Each row was made from one walk, in order. Every step used is in the known rows, and no mark comes twice. Write each row's walk.
In the rows, 128 means zero.
Known rows:
sulup pivinov: [107 129 142 125 147 127 136 188 142  89 102 117  78 143 110 158 152 126
 120 118 145 120 127 120 139 129 135 122 148 122 120 102 115 119 113 135
 177 115  92 103 115 136 130 162 131 126 155 132  94]
pobo moduk sapa mugope sulup: [165 120 117 139 104 139 140 157 139 141 134  81  86 150 139 177 119 177
  68 103 116 165 161 143 125 137 115 137 103 169 129 152 123 114 110 143
 155 109 142 128  95 129 125 159 127  86 129 139 165]
pivinov mabov mugope sapa moduk tato: [158  83 150 126  89 127 144 129 147 103 104  81 111 116 145 132 141 135
  82 160 132 159 153 147 120 160 112 113 101 142 112 118 142 101 142 114
 145 115 165 122 113 146 169 158 131 137 135 134 149]
pivinov mabov mugope sapa moduk tato foge: [178  99 142 143  83 116 141 141 145  83 109  59 109 136 154 147 164 128
  59 141 134 163 162 134 123 169 111  97  97 149 121 135 118 102 147 122
 139 117 143 112 102 141 164 144 132 120 147 113 171]
dozol sulup pivinov pobo: [110  93 155 126 143 109 148 147 163 121  76 119  90 160 109 181 141 130
 129 125 148 132 110 135 119 133 161 132 161 131 124 104 154 116 115 109
 177  92 106  97 116 122 125 158 119 141 138 147  74]
pivinov sulup: [111 143 140 122 153 123 127 190 143  69  91 111  93 155 123 142 137 134
 108 132 117 122 146 143 131 116 133 131 133 132 114 134 141 123 101 148
 177 116 132 100 121 154 131 145 122 147 156 115 110]
dozol sulup: [ 98 131 134 118 153 109 139 189 164  75  84 118  78 162 105 163 137 135
 136 121 144 113 130 122 144 111 146 134 152 131 130  96 141 127 111 138
 185 124  84  99 100 139 136 155 125 129 169 124  97]
mugope sapa: [114 119 146 131 154 121 124 164 141  78  95 105  92 122 124 151 141 129
 103 126 125 125 137 138 148 128 123 132 140 134 136 132 126 119 119 138
 178 130 126 114 115 148 153 155 134 122 152 117 118]
dozol sulup mugope mabov pivinov pobo moduk: [147  79 140 128  89 127 171  63 151 177  91 108 124 158 106 177 112 142
 121 149 156 161  87 166 111 130 162 138 130 143 145 166 150 136 124  90
 163  72 170 121 118 133 140 159 117 146  96 171  90]
sapa moduk: [127 132 134 127 137 134 127 188 159  76  99 110  80 139 139 156 150 148
 110 116 153 128 157 123 155 132 133 134 137 114 119 111 116 128 117 148
 173 132 121 115 114 122 133 160 134 111 173 111 131]
mabov mugope sulup: [103 113 136 109 139 100 143 169 133 104 108 121 107 124 111 144 134 147
 107 143 129 119 138 135 124 135  98 126 124 141 112  91 140 132 127 141
 164 116 151 117 111 143 165 178 127 154 151 141 121]
moduk sapa mugope mabov motin: [138 101 131 125 117 150 135 142 117 126 123  94 107 145 120 146 104 178
  95 128  85 138 151 115 114 153 147 144 144 175 141 145 119 131 138 123
 163 102 123 101  97 145 141 184 145 119 124 152 126]
pobo moduk sapa: [157 146 125 127 137 138 132 181 137  89  91  92  67 157 136 164 137 139
  87  91 130 157 148 145 149 127 125 143 108 135 121 171 117 113 101 155
 168 132 124 126 121 134 114 156 129  79 167 113 159]
sulup mugope: [110 136 138 103 131 117 140 172 154  79 106 104  86 148 112 142 147 132
 119 125 151 125 131 106 140  95 118 120 142 131 127 115 106 128 108 132
 178 124 108 100 110 149 138 161 125 125 166 126  92]
pivinov mabov mugope: [112 120 152  89 129  87 141 160 141  68  94 116 106 131 124 111 116 125
 118 146 132 121 144 128 125 124 104 125 127 137 108  95 148 118 118 136
 170 113 137 107 128 156 137 172 127 156 147 132 110]
sepem motin mabov pivinov pobo moduk: [132 116 131 114 187 118 121 142 174 130  64 174  99 127 151 138  98 121
 155 129 158 105 113 182 150 141 117 165 123 106 120 125 184 127 110 123
 168  90 175 120 150 125  74 166 132 147 117 108 101]
pado motin mabov: [ 90 121 121 118 209 122 113 218 147  62  67 163  97 128 117 109 121 125
 163 118 127  81 145 145 154 110 117 135 149 134 117  76 159 122 107 145
 195 121 117  96 124 150 112 146 140 129 173 109  81]
sulup pivinov mabov mugope sapa moduk tato: [155  70 154 136  72 139 157 123 140 128 112  77 111 111 136 145 149 133
  90 163 139 158 133 142 105 172 120 104 108 144 117 108 128  93 145  97
 139 102 160 119 110 140 172 158 131 140 120 157 134]
remem sepem motin mabov pivinov sulup dozol: [ 71 145 154 106 196 151 132 192 192 102  72 184 105 170 118 116  88 122
 190 158 151  49  98 145 131 123 108 151 153 117 135  66 190 135 111 134
 179  78 133  62 126 158 120 158 129 180 118 138  87]
remem sepem: [ 92 163 152 113 176 117 115 206 161  37  87 126  71 148 130 131 125 125
 134 113 145  88 144 111 147 117 114 146 147 123 122 108 130 145  89 154
 183 123  85  91 109 145 117 169 135 105 172  96 110]
motin mabov mugope sulup: [104 101 134 117 167  93 141 172 151 108  90 145 115 114 110 126 107 135
 136 145 139  99 129 155 119 140  87 127 118 156 122  62 161 124 128 126
 172 106 160 113 114 141 156 175 122 158 144 135 118]
moduk tato foge: [150 156 118 135 139 115 123 211 153  45 108  88  66 183 132 169 182 119
  78  99 135 137 163 118 149 139 128 104 127 123 112 141 104 126 109 154
 166 136  63  87  99 133 123 144 134  85 194  69 136]
pivinov sulup mugope sapa moduk: [138  95 156 143  95 150 145 132 153 115 109  72 112 130 131 150 146 151
  91 154 137 154 129 133 121 116 126 118 121 147 144 148 111 116 129 113
 162 109 193 112 111 157 173 134 117 150 127 152 120]
pobo moduk tato foge: [169 162 107 137 119 127 122 188 147  54 100  70  68 178 139 183 179 118
  68  91 132 159 159 136 151 136 132 111 106 111 112 172 108 120 101 162
 156 136  72 103 104 127 110 139 129  70 189  73 157]
sapa moduk tato foge: [170 146 112 151 120 137 126 204 162  58 113  79  67 177 148 176 189 136
  74 105 149 151 173 116 151 158 136 106 122 116 113 134  98 126 123 152
 158 137  85  98  92 116 129 140 135  80 196  73 158]
sepem motin mabov pivinov: [ 98 130 125 111 200 123 126 195 175  99  86 186  84 133 127 118 100 128
 178 140 165  68 114 145 156 137 110 150 144 112 128  71 158 135 126 133
 179 105 123  97 129 137 107 169 138 152 138 104  88]
pado motin mabov mugope sapa: [ 95  77 135 113 193 115 128 169 133  87  63 147 124  82 121  97 111 128
 163 146 115  86 133 153 136 121  92 132 120 159 129  73 175 104 135 126
 177 116 174 112 127 161 159 145 136 152 146 144  97]
remem sepem motin pado: [ 77 165 151  96 223 129  98 252 167  50  82 157  70 137 133 108 116 125
 190 109 138  44 128 113 174 133  99 164 178 109 127  79 141 137  79 150
 187 128  60  74 120 153 102 194 136 147 162  99  69]
tato moduk sapa mugope sulup: [170 114 116 153 114 118 137 182 151 111 149  86  71 173 133 169 136 187
  62 112 128 156 165 129 120 157  95 131 109 165 139 154 114 133 142 136
 173 113 105 124  83 140 139 153 126  93 147 109 166]
pivinov sulup mugope: [114 130 145 110 121 123 142 167 149  83 101  96 100 160 112 138 139 137
 110 139 131 131 129 124 122  95 119 118 132 140 124 133 117 130  99 129
 178 111 141  95 115 164 142 143 116 151 147 137  88]
sapa mugope mabov pivinov pobo: [152  85 146 133 118 126 145  97 143 153 125 136 118 135 131 149 109 163
 103 151 127 138 141 141 119 156 147 141 139 149 131 145 166 139 129 115
 166  78 169 116 119 130 126 172 143 142  94 139 105]
moduk sapa: [137 144 132 125 157 129 129 204 142  71  97 105  67 158 131 154 135 139
  98 103 127 135 152 126 148 131 122 137 130 143 119 138 121 123 112 151
 177 132 107 109 116 140 130 161 131  97 174 110 134]
pado motin mabov pivinov sulup mugope sapa: [102  78 133 133 162 144 140 132 145 128  77 137 134 116 104  99 112 137
 157 169 122  95 105 167 115 101 111 129 113 169 141 109 166 111 140 105
 174  85 215  98 134 178 162 110 126 184 106 166  71]
motin sepem: [ 92 135 141  91 192 114 122 176 163  51  81 125  87 122 114 142 143 108
 143 111 141 102 146 119 150 117 113 152 154 122  98  97 143 126  97 156
 187 126 111 101 125 155 116 146 136 115 188 113 102]
pado motin: [ 89 131 120 112 183 124 113 215 131  54  84 135  90 135 114 125 147 139
 136 117 117  98 150 127 156 108 130 139 153 123 108 103 137 125 105 158
 189 132 110  97 122 154 123 150 140 129 181 117  87]
pivinov mabov mugope sapa: [119  98 165 103 121  96 139 132 133  84  92  98 120 106 130 116 116 122
 107 156 123 129 136 141 121 131 103 125 119 152 128 116 150 106 129 120
 165 111 162 119 124 167 160 164 128 161 125 141 123]

Write each row's walk:
[154 113 134 155 118 156 133 163 158  96 109  83  86 128 143 164 165 138
  83 130 140 153 154 146 146 155 131 124 118 121 123 142 116 118 124 128
 157 133 130 114 101 132 160 145 137 101 160 106 148] => mugope sapa moduk tato
[ 71  86 145  87 144 125 149 108 145 113  76 101 133 127  67 148 120 124
 172 146 125 106  95 108 108 111 156 153 183 153 135  89 129 141 126 103
 177  88 105  76 105 171 156 159 134 157 149 181  52] => dozol sulup mugope mabov motin sepem
[107 113 140  97 178  95 137 181 157  78  76 150 102 117 119 116 106 121
 154 135 146  98 135 140 134 122  95 128 118 143 124  67 164 117 123 132
 179 120 150 114 128 141 136 170 126 136 158 125 112] => motin mabov mugope
[154 105 130 119 124 163 129 141 102 151 105  87 117 126 120 137 106 169
 117 113  76 140 140 143 133 155 143 155 134 172 145 166 133 112 117 127
 156 107 128 112 115 143 132 189 143 125 113 171 124] => pobo moduk sapa mugope mabov motin pado
[105 126 146 118 164 141 149 152 171 129  76 157 119 162  93 136 119 124
 140 159 140 103 107 163 126 116 125 127 133 132 126  91 190 118 127 131
 179  87 164  86 138 147 147 140 123 179 125 154 106] => motin mabov pivinov sulup dozol
[184  91 138 134  89 145 163  78 129 169 101  97 109 155 128 167 117 142
  85 130 137 185 110 166 114 149 139 144 111 157 132 210 133 133 128 101
 157  79 197 134 134 139 136 168 125 114  99 152 125] => sulup mugope mabov pivinov pobo moduk sapa
[149 150 114 125 125 137 129 180 144  76  97  97  73 158 132 170 158 120
  91 107 137 153 154 152 151 127 128 128 110 109 105 158 127 119  86 151
 159 136 104 112 115 136 108 152 128  84 175  96 138] => pobo moduk tato
[152  89 137 132 107 144 146 146 149 106 102  89 100 109 141 153 157 142
  88 148 137 152 152 142 130 159 109 120 101 132 119 117 131 108 139 124
 143 131 169 125 106 137 177 153 131 113 154 131 155] => mabov mugope sapa moduk tato
[ 87  99 123  98 202 108 126 200 140  70  65 168 113 107 114  94 112 126
 173 136 126  77 142 144 138 115  96 133 127 145 115  56 170 117 123 143
 183 118 153 105 128 156 135 157 133 147 170 136  94] => pado motin mabov mugope
[121 119 132 134 134 132 141 141 129 115 115 138 100 141 107 144 123 137
 122 144 139 115 125 146 136 150 146 138 143 130 129 135 135 149 130 132
 174 103 131 110 116 138 151 172 138 138 129 126 105] => mugope mabov pivinov
[ 92 100 143 103 153 105 155 163 156 131  92 144 129 131  90 143 119 132
 132 153 138 107 115 150 117 131  94 116 143 150 126  49 179 118 135 127
 175  99 152  95 115 142 179 178 126 169 143 162 118] => motin mabov mugope sulup dozol
[158 143 120 137 149 111 128 207 148  53 104  98  55 173 133 155 148 145
  82  98 144 148 156 128 144 145 106 138 114 134 135 169 108 133 132 147
 181 136  82 119 108 142 132 147 127  83 184  85 156] => tato moduk sapa
[200  82 130 156 108 127 148 110 142 145 132 113  90 168 141 159 113 176
  70 133 134 171 150 145 112 184 123 142 107 166 147 199 149 142 156 112
 165  85 155 132 111 133 131 159 136 103 106 120 150] => tato moduk sapa mugope mabov pivinov pobo
[ 96 134 141 117 133 122 141 172 150 117 111 115 107 157  96 173 154 142
  94 134 130 127 125 137 138 128 125 122 167 124 119  93 147 128 118 147
 182 112 109  87 105 139 167 171 129 155 153 146 113] => mugope sulup dozol
[135  66 168 128  87 126 153 119 135 129 103  86 118  97 134 133 133 140
 104 161 144 144 123 137 108 158 120 116 117 147 129  98 135  97 149 104
 150  98 174 124 118 138 173 166 128 159 112 173 127] => sulup pivinov mabov mugope sapa moduk
[157 100 143 148  81 167 150 137 158 115 114  63 106 145 135 158 161 146
  76 155 134 167 139 144 117 132 126 109 106 145 130 155 108 113 122 103
 148 114 176 108 103 157 172 126 120 130 136 137 124] => pivinov sulup mugope sapa moduk tato
[ 77 167 147 104 194 125 103 235 171  38  91 150  65 149 143 126 116 132
 163 111 152  64 135 105 160 125 108 158 164 100 123  89 130 149  89 155
 181 119  69  81 104 152  97 185 140 120 167  86  93] => remem sepem motin
[121  90 150 136 144 132 155 111 158 136  90 124 126 126 107 120 106 127
 134 169 140 117 100 165 110 116 107 124 103 167 151 123 158 112 138  97
 169  84 211 106 131 167 167 126 119 172  99 152  95] => motin mabov pivinov sulup mugope sapa
[111  63 136 126 173 136 128 165 141 102  67 139 125  77 131 104 119 145
 152 150 131  97 142 155 138 136  97 133 115 154 132  65 166 104 145 125
 168 117 199 124 121 147 162 146 138 144 151 152 120] => pado motin mabov mugope sapa moduk
[ 74 121 125  89 214 125 112 198 144  43  68 137  95 110 110 125 146 114
 165 113 119  84 152 124 156 105 118 156 164 124  88  85 154 123  95 163
 192 123 114  93 129 168 110 137 145 126 199 126  82] => pado motin sepem
[101 109 157  93 102  96 154 139 142 122 104 111 137 147  97 145 125 137
  97 163 126 131 123 140 109 130 104 116 149 141 111  81 164 113 131 129
 170  96 145  92 114 156 179 181 126 191 127 172 116] => pivinov mabov mugope sulup dozol
[130  98 149 130 126 117 147 130 159 135  70 103  91 155 121 195 142 131
 116 112 148 154 108 154 124 128 165 136 137 122 125 135 157 110  98 114
 168  92 120 116 123 116 106 152 113 126 130 154  94] => dozol sulup pivinov pobo moduk
[185 103 117 156 102 141 148 141 137 133 148 108  80 168 128 154 115 179
  83 132 136 154 150 133 119 172 116 137 108 164 154 177 120 145 165 125
 169 100 121 125  90 138 148 156 141  98 122 122 158] => tato moduk sapa mugope mabov pivinov
[171  93 133 157  84 112 150 159 144 133 156  78  76 174 127 159 129 175
  59 125 133 163 148 133  97 169 108 117 114 179 141 143 112 115 146 109
 168  81  97 112  84 141 134 153 126 123 109 135 141] => tato moduk sapa mugope sulup pivinov mabov
[171 132 122 123 114 145 136 166 144 110 122  85  69 154 147 166 124 167
  81  95 124 162 164 128 139 123 120 137 101 155 130 162 126 109 105 151
 161 123 127 128 102 132 101 154 133  72 146 126 164] => pobo moduk sapa mugope
[ 83 111 130 116 187 151 140 171 150 120  63 169 132 154  92 116 120 132
 162 161 115  87 113 171 130 109 128 133 143 137 118  80 200 114 130 140
 187  87 174  77 139 163 150 123 129 191 134 167  82] => pado motin mabov pivinov sulup dozol
[ 95 114 141 124 140 123 152 184 159 109  91 115  79 160  95 175 144 134
 140 122 153 113 109 119 131 120 157 124 159 129 132  79 125 121 122 124
 179 110  70  92  96 128 140 154 124 133 154 149  81] => dozol sulup pivinov
[161  78 149 147 110 132 150 139 146 169 133 100  91 154 132 183 130 180
  69 118 113 162 142 136 101 165 128 132 132 178 124 133 141 108 124 111
 158  79 152 114 100 123 129 171 129 118 106 155 119] => moduk sapa mugope sulup pivinov pobo
[136 100 147 137 139 120 139 110 138 131  96 143 114 139 120 153 121 135
 108 149 133 134 124 162 127 160 154 146 145 134 121 155 162 147 123 119
 175  90 166 115 134 134 138 173 135 148 113 124  99] => mugope mabov pivinov pobo
[136 103 137 137 103 150 150 124 136 144 137 125 118 152 119 138 102 169
 108 166 113 121 141 147 108 142 150 132 125 157 138 142 148 140 131 125
 164  80 170 106 103 148 146 153 135 157  93 151 109] => sapa mugope mabov pivinov sulup
[117 110 156 126 118 130 142 139 143 100 104  79 114 136 117 141 140 134
  96 151 121 140 121 139 119 103 118 120 127 155 143 149 120 115 119 116
 170 109 169 104 115 174 165 135 117 154 125 142 100] => pivinov sulup mugope sapa
[163  78 143 130 109 122 155 115 125 168  89  93 107 130 127 183 130 152
  73 123 121 178 118 170  97 165 116 135  98 160 110 156 148 107 129 116
 145  83 189 141 132 123 142 179 115 128 114 171 145] => mabov mugope sulup pivinov pobo moduk sapa
[156  99 136 143  89 155 145 144 161 111 118  71  93 132 134 161 169 140
  84 138 153 163 140 129 135 136 121 110 118 134 133 138  96 114 127 109
 154 126 145 112  96 145 172 146 130 105 151 127 131] => sulup mugope sapa moduk tato
[161 115 125 140 104 132 147 174 155 130 146  85  84 186 114 186 146 182
  57 121 127 165 152 125 119 149 101 121 131 159 147 140 127 126 146 139
 172 108  99 106  84 140 162 156 134 110 147 141 166] => tato moduk sapa mugope sulup dozol
[144  84 137 147  87 152 161 137 175 124 111  67  94 149 115 179 161 149
 106 145 161 158 124 127 126 129 140 111 126 146 148 115 108 116 131  94
 155 118 124 105  81 138 181 134 124 115 151 146 115] => dozol sulup mugope sapa moduk tato
[150 125 132 119 136 136 134 189 151  99 127 104  69 158 140 152 121 168
  91 106 120 142 170 109 137 128 120 134 126 162 129 127 124 111 117 145
 172 122 110 111  99 137 117 160 138  88 154 121 143] => moduk sapa mugope
[188  91 129 131 146 135 145 110 171 160  91 137  95 143 154 148  88 154
 109 115 137 156 143 169 126 147 115 152  80 170 130 155 185 105 121 119
 156  84 201 136 135 116  87 148 131 100 102 138 152] => motin mabov pivinov pobo moduk sapa mugope
[133  98 150 132 102 142 142 133 157 112 115  80  99 119 131 152 154 149
 100 136 158 147 132 118 137 121 117 122 131 136 146 130  99 118 131 116
 167 119 155 121 105 144 170 152 130 124 146 141 122] => sulup mugope sapa moduk
[147 135 122 136 126 146 132 194 161  79 108 102  74 151 140 164 167 141
  93 120 151 148 162 130 153 147 132 124 125 111 106 122 112 127 114 141
 162 135 112 109 104 120 136 157 135  96 185  99 139] => sapa moduk tato
[110 121 141 114 115 131 145 159 158 141 140 110 111 157 105 176 139 167
  88 140 125 135 143 120 130 121 121 120 162 142 128  84 149 121 118 142
 173 104 115  91  93 140 157 169 135 149 134 157 121] => sapa mugope sulup dozol
[132  91 150 123 119 136 141 142 146 102  93  96 109  94 138 143 141 148
 104 147 142 139 143 131 138 145 106 129 112 136 132 107 133 114 145 131
 157 128 180 136 113 134 178 162 130 131 147 147 151] => mabov mugope sapa moduk
[102 110 152 122 117 102 152 164 159 102  96 107  90 163 103 152 129 125
 133 136 149 118 111 123 119 123 159 120 160 141 130  83 138 112 113 111
 180  92  71  87 103 140 129 156 124 159 133 149  76] => dozol sulup pivinov mabov
[ 82 110 140  94 170 129 119 135 124  80  76 118 126 109  92 135 126 117
 148 133 100  98 127 123 129 142 142 164 176 132 113 112 139 143 119 137
 178 105 117  92 129 161 133 171 147 146 158 144  86] => mugope mabov motin sepem
